Each row comes from the steps of one path. Every step used is in the known rows, and no mark comes twice. Write the path behind each row, first mark first.
Known rows
z/b/u/n: [ 0.04 -0.24 -0.34 -0.30  0.05  0.11 -0.11  0.08  0.04 -0.14 -0.19  0.04
  0.10  0.19  0.01  0.03 -0.02 -0.08 -0.15 -0.09 -0.08 -0.13  0.24  0.09]
b/z/u/n/d: [-0.04 -0.05 -0.34 -0.12  0.04 -0.07  0.09  0.00  0.12 -0.16  0.02 -0.25
  0.24 -0.25 -0.01 -0.10  0.10 -0.17 -0.10  0.26 -0.22 -0.18  0.51  0.12]
b/u: [ 0.04 -0.17 -0.37  0.24  0.07  0.11 -0.03 -0.19  0.02 -0.18 -0.19 -0.04
  0.17  0.11  0.06 -0.11 -0.12 -0.18 -0.08  0.19 -0.03 -0.10 -0.25  0.08]
n/d: [-0.02 -0.15 -0.34  0.20  0.12  0.00 -0.13 -0.18 -0.04 -0.17 -0.17 -0.07
  0.22 -0.04  0.04 -0.10  0.01 -0.12 -0.04  0.15 -0.16 -0.12  0.01  0.19]
n/d/f/g: [-0.07 -0.13 -0.20  0.25  0.04  0.04 -0.27  0.03 -0.06 -0.13 -0.19 -0.04
  0.16 -0.01  0.07 -0.03  0.05 -0.06 -0.11  0.31 -0.44  0.02  0.03  0.15]
z/b/u/n/d: [ 0.02 -0.25 -0.35 -0.07  0.15  0.04 -0.14  0.18  0.06 -0.12 -0.26  0.12
  0.09  0.10  0.02 -0.03  0.00 -0.06 -0.11 -0.13 -0.18 -0.26  0.54  0.16]
b/z: [-0.02  0.08 -0.32  0.01 -0.06  0.17  0.02 -0.21 -0.01 -0.17 -0.13 -0.27
  0.22 -0.14  0.00  0.01  0.03 -0.10 -0.10  0.25 -0.03  0.03  0.00  0.17]
b/u/z/g: [ 0.04 -0.13 -0.15 -0.09  0.15  0.11  0.12  0.12  0.00 -0.14  0.00 -0.09
  0.16  0.14  0.02 -0.36 -0.02 -0.18 -0.10 -0.01 -0.08 -0.24  0.06  0.05]
f/g/z: [-0.08 -0.01 -0.23  0.00 -0.03  0.22 -0.11 -0.09  0.05 -0.23 -0.11 -0.11
  0.13  0.08 -0.04  0.00  0.08 -0.28 -0.18 -0.12 -0.17  0.12 -0.19  0.15]
d/n: [-0.04  0.01 -0.32 -0.14  0.09  0.06 -0.11 -0.44 -0.10 -0.13 -0.16 -0.31
  0.28  0.15  0.04 -0.22  0.02 -0.03 -0.08  0.15 -0.06 -0.01 -0.36  0.11]
n/d/f/g/h: [-0.10 -0.06 -0.21  0.38  0.13  0.07 -0.23 -0.09 -0.02 -0.15 -0.21  0.13
  0.15 -0.13  0.07 -0.14  0.11 -0.18 -0.08  0.34 -0.45  0.02  0.03  0.07]
u/n/d/f/g/z/b: [-0.13 -0.03 -0.10 -0.34 -0.03  0.06 -0.29  0.35  0.05 -0.12 -0.06  0.03
  0.06  0.05  0.00  0.02  0.23 -0.01 -0.23 -0.23 -0.43 -0.08  0.71  0.19]
n/u/b/z: [-0.01  0.03 -0.31  0.20  0.00 -0.06  0.09  0.08  0.05 -0.15  0.00 -0.19
  0.15  0.02  0.04 -0.07  0.03 -0.03 -0.05  0.03  0.14 -0.15  0.37  0.25]
d/n/u/b/z/g: [-0.04  0.25 -0.24  0.02  0.11 -0.11  0.15  0.19  0.02 -0.11 -0.02 -0.49
  0.30  0.11  0.04 -0.40  0.11  0.08 -0.07 -0.05  0.03 -0.20  0.56  0.18]
h/g: [-0.01 -0.14 -0.32 -0.26  0.10  0.06  0.10 -0.08 -0.10 -0.15 -0.09 -0.23
  0.28  0.09  0.01 -0.18  0.00 -0.23 -0.13  0.24 -0.08 -0.05 -0.17  0.13]
z/b: [-0.03 -0.09 -0.29 -0.18  0.03  0.12 -0.18 -0.02 -0.10 -0.17 -0.17 -0.11
  0.19  0.08  0.01  0.02  0.00 -0.09 -0.16 -0.07 -0.14  0.02 -0.03  0.18]
h/g/z/b/u/n/d: [-0.05 -0.12 -0.26 -0.31  0.18  0.06  0.12  0.43  0.10 -0.12 -0.11  0.01
  0.12  0.15 -0.01 -0.27  0.10 -0.20 -0.19 -0.30 -0.13 -0.41  0.82  0.18]
z/g/h: [-0.01  0.01 -0.29  0.01  0.16  0.05  0.03 -0.12  0.01 -0.20 -0.10 -0.08
  0.30 -0.12  0.01 -0.30  0.09 -0.24 -0.09  0.19 -0.21 -0.01  0.02 -0.02]
u/n/d/f/g/h: [-0.07 -0.16 -0.22 -0.03  0.11  0.02 -0.22 -0.08  0.05 -0.12 -0.13  0.17
  0.10 -0.11  0.02 -0.05  0.19 -0.12 -0.08  0.31 -0.43  0.00  0.28  0.02]
n/d/f: [-0.05 -0.08 -0.24  0.17  0.04 -0.11 -0.18 -0.10 -0.06 -0.09 -0.06 -0.06
  0.22 -0.06  0.12 -0.16  0.04  0.04 -0.07  0.37 -0.28 -0.15  0.11  0.16]
f/d/n/u/b/z: [-0.11  0.14 -0.20  0.20  0.06  0.01 -0.08 -0.09  0.06 -0.13 -0.10 -0.31
  0.16  0.19 -0.01 -0.14  0.08 -0.04 -0.07 -0.09  0.08 -0.12  0.17  0.19]
n/u/z: [ 0.00 -0.18 -0.12  0.02  0.23 -0.01  0.04 -0.20 -0.10 -0.13  0.11  0.06
  0.09  0.11  0.03 -0.20  0.02 -0.06 -0.05 -0.03  0.20 -0.19 -0.07  0.11]
d/n/u: [-0.04 -0.01 -0.27  0.17  0.26 -0.06 -0.04 -0.41 -0.10 -0.11 -0.11 -0.19
  0.24  0.17  0.07 -0.29  0.00  0.05 -0.05  0.10  0.14 -0.12 -0.18  0.07]
g/z/b/u/n/d: [-0.04 -0.10 -0.27 -0.11  0.10  0.04 -0.06  0.23  0.15 -0.15 -0.13  0.11
  0.06  0.10  0.01 -0.13  0.09 -0.12 -0.15 -0.37 -0.12 -0.34  0.72  0.18]
u/n/d: [ 0.01 -0.24 -0.36 -0.22  0.09 -0.05 -0.11 -0.16  0.03 -0.14 -0.11 -0.02
  0.17 -0.02  0.00 -0.02  0.08 -0.06 -0.05  0.14 -0.14 -0.13  0.26  0.14]
f/d/n: [-0.09 -0.02 -0.22 -0.05  0.08  0.14 -0.27 -0.45 -0.03 -0.15 -0.21 -0.25
  0.22  0.21 -0.03 -0.11  0.03 -0.15 -0.11  0.07 -0.13  0.06 -0.46  0.07]
z/u/b: [-0.04 -0.16 -0.35 -0.10 -0.05 -0.18  0.01  0.07  0.05 -0.22  0.11 -0.27
  0.27  0.12  0.03 -0.17 -0.04 -0.27 -0.12  0.08 -0.21 -0.10 -0.09  0.19]
b/z/g: [ 0.00  0.16 -0.28 -0.07 -0.02  0.13  0.10  0.06  0.02 -0.16 -0.10 -0.40
  0.30 -0.16 -0.01 -0.15  0.09 -0.09 -0.13  0.21 -0.15  0.01  0.28  0.11]
u/b/z/g/h/s: [ 0.02  0.31 -0.21  0.03 -0.06  0.00  0.18  0.04  0.09 -0.17  0.06 -0.36
  0.28 -0.17 -0.09 -0.15  0.11 -0.16 -0.15  0.07 -0.10 -0.17  0.65  0.21]
n/d/f/g/z/u/b: [-0.18 -0.01 -0.13  0.15 -0.09 -0.20 -0.10  0.43  0.13 -0.20  0.16 -0.18
  0.18  0.07  0.05 -0.25  0.11 -0.23 -0.19 -0.04 -0.52 -0.18  0.38  0.24]

Write each row's path
[-0.02 -0.02 -0.11 -0.24  0.20  0.08  0.09 -0.08 -0.03 -0.17  0.06 -0.03
  0.20 -0.07 -0.02 -0.40  0.13 -0.26 -0.08  0.02 -0.13 -0.11  0.06  0.02] : u/z/g/h
[-0.09 -0.04 -0.19  0.26  0.25  0.02 -0.20 -0.41 -0.03 -0.13 -0.16 -0.12
  0.18  0.23  0.01 -0.17  0.03 -0.08 -0.07  0.00  0.07 -0.05 -0.29  0.02] : f/d/n/u
[-0.05 -0.10 -0.30  0.18  0.11  0.22 -0.14 -0.25 -0.02 -0.23 -0.25  0.06
  0.15 -0.04 -0.03 -0.01  0.06 -0.34 -0.10  0.16 -0.24  0.20 -0.36  0.04] : f/g/h
[-0.01 -0.19 -0.25 -0.09  0.08 -0.06 -0.20  0.25  0.03 -0.05 -0.14  0.11
  0.10  0.10  0.10 -0.09  0.04  0.09 -0.13  0.09 -0.29 -0.29  0.64  0.12] : z/b/u/n/d/f
[-0.08 -0.03 -0.21  0.15  0.01  0.31 -0.13  0.25  0.07 -0.23 -0.26  0.02
  0.05  0.21 -0.02 -0.02  0.00 -0.28 -0.24 -0.38 -0.21 -0.02  0.09  0.16] : f/g/z/b/u
[-0.08 -0.09 -0.25 -0.66  0.07 -0.09  0.26  0.07  0.11 -0.18  0.26 -0.28
  0.29  0.05 -0.04 -0.32  0.12 -0.35 -0.21  0.02 -0.12 -0.19  0.26  0.04] : h/g/z/u/n
[-0.05 -0.10 -0.19  0.01 -0.05  0.11 -0.24 -0.08 -0.07 -0.14 -0.12 -0.10
  0.17  0.08  0.05  0.03  0.03 -0.07 -0.16  0.33 -0.34  0.17 -0.25  0.09] : d/f/g
[-0.10  0.02 -0.25 -0.02  0.01 -0.06  0.08 -0.13  0.08 -0.23  0.17 -0.23
  0.27 -0.03  0.01 -0.26  0.03 -0.32 -0.18 -0.01 -0.13 -0.10 -0.09  0.08] : g/z/u
[-0.07  0.03 -0.23 -0.14 -0.03 -0.18  0.04  0.06  0.10 -0.09  0.13 -0.25
  0.25 -0.26  0.05 -0.16  0.12 -0.01 -0.12  0.46 -0.33 -0.21  0.63  0.09] : b/z/u/n/d/f
[ 0.00 -0.22 -0.34 -0.39  0.04 -0.11  0.01 -0.17  0.07 -0.18  0.11 -0.18
  0.25  0.01 -0.02 -0.07  0.02 -0.21 -0.13  0.21 -0.17 -0.04 -0.03  0.01] : z/u/n
[ 0.02 -0.07 -0.15  0.04  0.24  0.13  0.17  0.01  0.03 -0.16 -0.02  0.07
  0.15  0.01  0.02 -0.47  0.04 -0.30 -0.07  0.04 -0.10 -0.24  0.08 -0.03] : b/u/z/g/h
[-0.08 -0.04 -0.20  0.15  0.04  0.14 -0.20 -0.18 -0.04 -0.16 -0.14  0.06
  0.16 -0.05  0.05 -0.07  0.09 -0.19 -0.13  0.36 -0.37  0.17 -0.24  0.00] : d/f/g/h
[ 0.03  0.07  0.01  0.16  0.35 -0.06  0.20 -0.21 -0.05 -0.13  0.19  0.02
  0.19 -0.07 -0.06 -0.34  0.09 -0.12 -0.12 -0.06  0.16 -0.31  0.37  0.03] : n/u/z/g/h/s
[-0.11  0.07  0.04  0.06  0.42  0.04 -0.01 -0.21 -0.02 -0.12  0.02 -0.01
  0.17  0.12 -0.03 -0.53  0.18 -0.20 -0.06 -0.17  0.01 -0.18  0.05 -0.08] : f/d/n/u/z/g/h
[-0.09 -0.07 -0.01  0.01  0.29  0.06 -0.14 -0.38 -0.08 -0.10  0.00 -0.05
  0.09  0.27 -0.02 -0.27  0.07 -0.09 -0.07 -0.16  0.14 -0.16 -0.26  0.06] : f/d/n/u/z
[-0.07 -0.23 -0.21 -0.10  0.04 -0.14 -0.17  0.14  0.05 -0.14  0.02 -0.08
  0.20 -0.03  0.03 -0.06  0.09 -0.13 -0.16  0.34 -0.54 -0.05  0.27  0.04] : z/u/n/d/f/g
[-0.07 -0.04 -0.16 -0.14  0.02 -0.05 -0.13  0.30  0.12 -0.08 -0.01  0.10
  0.07  0.08  0.08 -0.19  0.12  0.04 -0.18 -0.16 -0.24 -0.37  0.82  0.15] : g/z/b/u/n/d/f
[-0.06 -0.14 -0.24 -0.03  0.08  0.20 -0.16  0.37  0.16 -0.18 -0.25  0.13
  0.00  0.15 -0.05  0.01  0.10 -0.21 -0.20 -0.42 -0.29 -0.17  0.62  0.18] : f/g/z/b/u/n/d
[-0.04 -0.21 -0.21 -0.16  0.01  0.00 -0.26  0.03  0.01 -0.10 -0.12  0.01
  0.12  0.02  0.02  0.07  0.13  0.00 -0.12  0.29 -0.42  0.00  0.27  0.11] : u/n/d/f/g
[-0.17  0.02 -0.12  0.27  0.02 -0.09 -0.10  0.17  0.08 -0.19  0.09 -0.14
  0.20 -0.07  0.05 -0.24  0.10 -0.23 -0.20  0.12 -0.50 -0.11  0.20  0.11] : n/d/f/g/z/u
[-0.09  0.06 -0.21 -0.23 -0.02  0.12 -0.11  0.04 -0.01 -0.19 -0.03 -0.11
  0.16  0.08 -0.01 -0.08  0.09 -0.15 -0.21 -0.33 -0.08 -0.06  0.17  0.21] : g/z/b
[-0.12  0.02 -0.11  0.37  0.04  0.15 -0.22  0.42  0.07 -0.14 -0.22  0.09
  0.06  0.11  0.07 -0.14  0.06 -0.10 -0.22 -0.19 -0.41 -0.19  0.48  0.20] : n/d/f/g/z/b/u
[-0.08  0.00  0.05 -0.07  0.33  0.02 -0.06 -0.11 -0.06 -0.10  0.03 -0.18
  0.17  0.25 -0.03 -0.42  0.12 -0.07 -0.09 -0.19  0.02 -0.19  0.03  0.00] : f/d/n/u/z/g
[-0.03 -0.12 -0.10 -0.43  0.07  0.15 -0.12  0.02 -0.14 -0.14 -0.01 -0.03
  0.10  0.12 -0.02 -0.07  0.05 -0.11 -0.16 -0.25 -0.06 -0.10  0.01  0.22] : u/z/b
[-0.11 -0.14 -0.23 -0.12  0.06 -0.02 -0.04  0.12  0.17 -0.23  0.04 -0.09
  0.15 -0.03 -0.06 -0.11  0.15 -0.34 -0.18 -0.11 -0.37 -0.09  0.35  0.10] : f/g/z/u/n/d
[-0.02 -0.25 -0.35 -0.15  0.12 -0.17 -0.03 -0.07  0.07 -0.17  0.04 -0.12
  0.25 -0.07  0.01 -0.15  0.05 -0.20 -0.09  0.19 -0.26 -0.19  0.25  0.08] : z/u/n/d
[ 0.00 -0.08 -0.11 -0.37  0.10  0.06  0.05  0.04 -0.07 -0.15  0.08 -0.18
  0.21  0.06 -0.01 -0.28  0.08 -0.14 -0.11 -0.02 -0.11 -0.12  0.05  0.10] : u/z/g
[ 0.03  0.13 -0.21  0.11  0.13  0.01  0.08 -0.27  0.00 -0.18 -0.01 -0.18
  0.31 -0.14 -0.07 -0.18  0.05 -0.19 -0.16  0.16 -0.12 -0.11  0.18  0.04] : z/g/h/s
[-0.12 -0.03  0.05 -0.14  0.30  0.11 -0.22 -0.11 -0.13 -0.09 -0.06 -0.02
  0.06  0.32 -0.03 -0.20  0.09 -0.04 -0.14 -0.41  0.08 -0.16  0.00  0.12] : f/d/n/u/z/b
[-0.09  0.22 -0.15  0.12  0.10 -0.03 -0.01  0.18  0.08 -0.13 -0.07 -0.43
  0.24  0.16 -0.03 -0.29  0.13 -0.04 -0.09 -0.13 -0.05 -0.14  0.46  0.14] : f/d/n/u/b/z/g
[-0.12  0.01 -0.23 -0.25  0.09 -0.06  0.26  0.05  0.04 -0.21  0.18 -0.32
  0.33  0.03  0.00 -0.40  0.05 -0.41 -0.21  0.05 -0.14 -0.18 -0.01  0.09] : h/g/z/u
[ 0.02  0.33 -0.19  0.14  0.05  0.11  0.18 -0.22  0.03 -0.16 -0.03 -0.31
  0.31 -0.31 -0.09 -0.14  0.10 -0.16 -0.17  0.23 -0.09 -0.10  0.45  0.08] : b/z/g/h/s
[ 0.03 -0.21 -0.19 -0.01  0.11  0.14  0.05 -0.16 -0.02 -0.14 -0.03  0.04
  0.07  0.16  0.03 -0.21 -0.07 -0.19 -0.08  0.03  0.04 -0.21 -0.22  0.11] : b/u/z
[-0.07 -0.01 -0.04 -0.23  0.30  0.04 -0.07 -0.11 -0.19 -0.07 -0.02 -0.08
  0.13  0.26  0.03 -0.33  0.06  0.08 -0.11 -0.33  0.15 -0.24  0.11  0.16] : d/n/u/z/b
[-0.02 -0.02 -0.33 -0.36 -0.05  0.00  0.12 -0.10  0.10 -0.18  0.09 -0.32
  0.25 -0.17 -0.03 -0.03  0.06 -0.19 -0.14  0.29 -0.13 -0.03  0.24  0.05] : b/z/u/n
[-0.01  0.21  0.04  0.04  0.40 -0.06  0.18 -0.37 -0.11 -0.08  0.14 -0.16
  0.24  0.04 -0.04 -0.53  0.12 -0.02 -0.11 -0.08  0.17 -0.35  0.30  0.02] : d/n/u/z/g/h/s
[-0.05  0.17 -0.29  0.11  0.07 -0.08  0.08 -0.09  0.00 -0.11 -0.05 -0.37
  0.21  0.14  0.04 -0.26  0.06  0.08 -0.04  0.00  0.15 -0.19  0.27  0.24] : d/n/u/b/z
[-0.05  0.07 -0.31  0.08 -0.02  0.04  0.12 -0.12  0.04 -0.21  0.01 -0.36
  0.29 -0.20  0.00 -0.12 -0.01 -0.24 -0.14  0.31 -0.14 -0.02 -0.03  0.10] : b/z/u
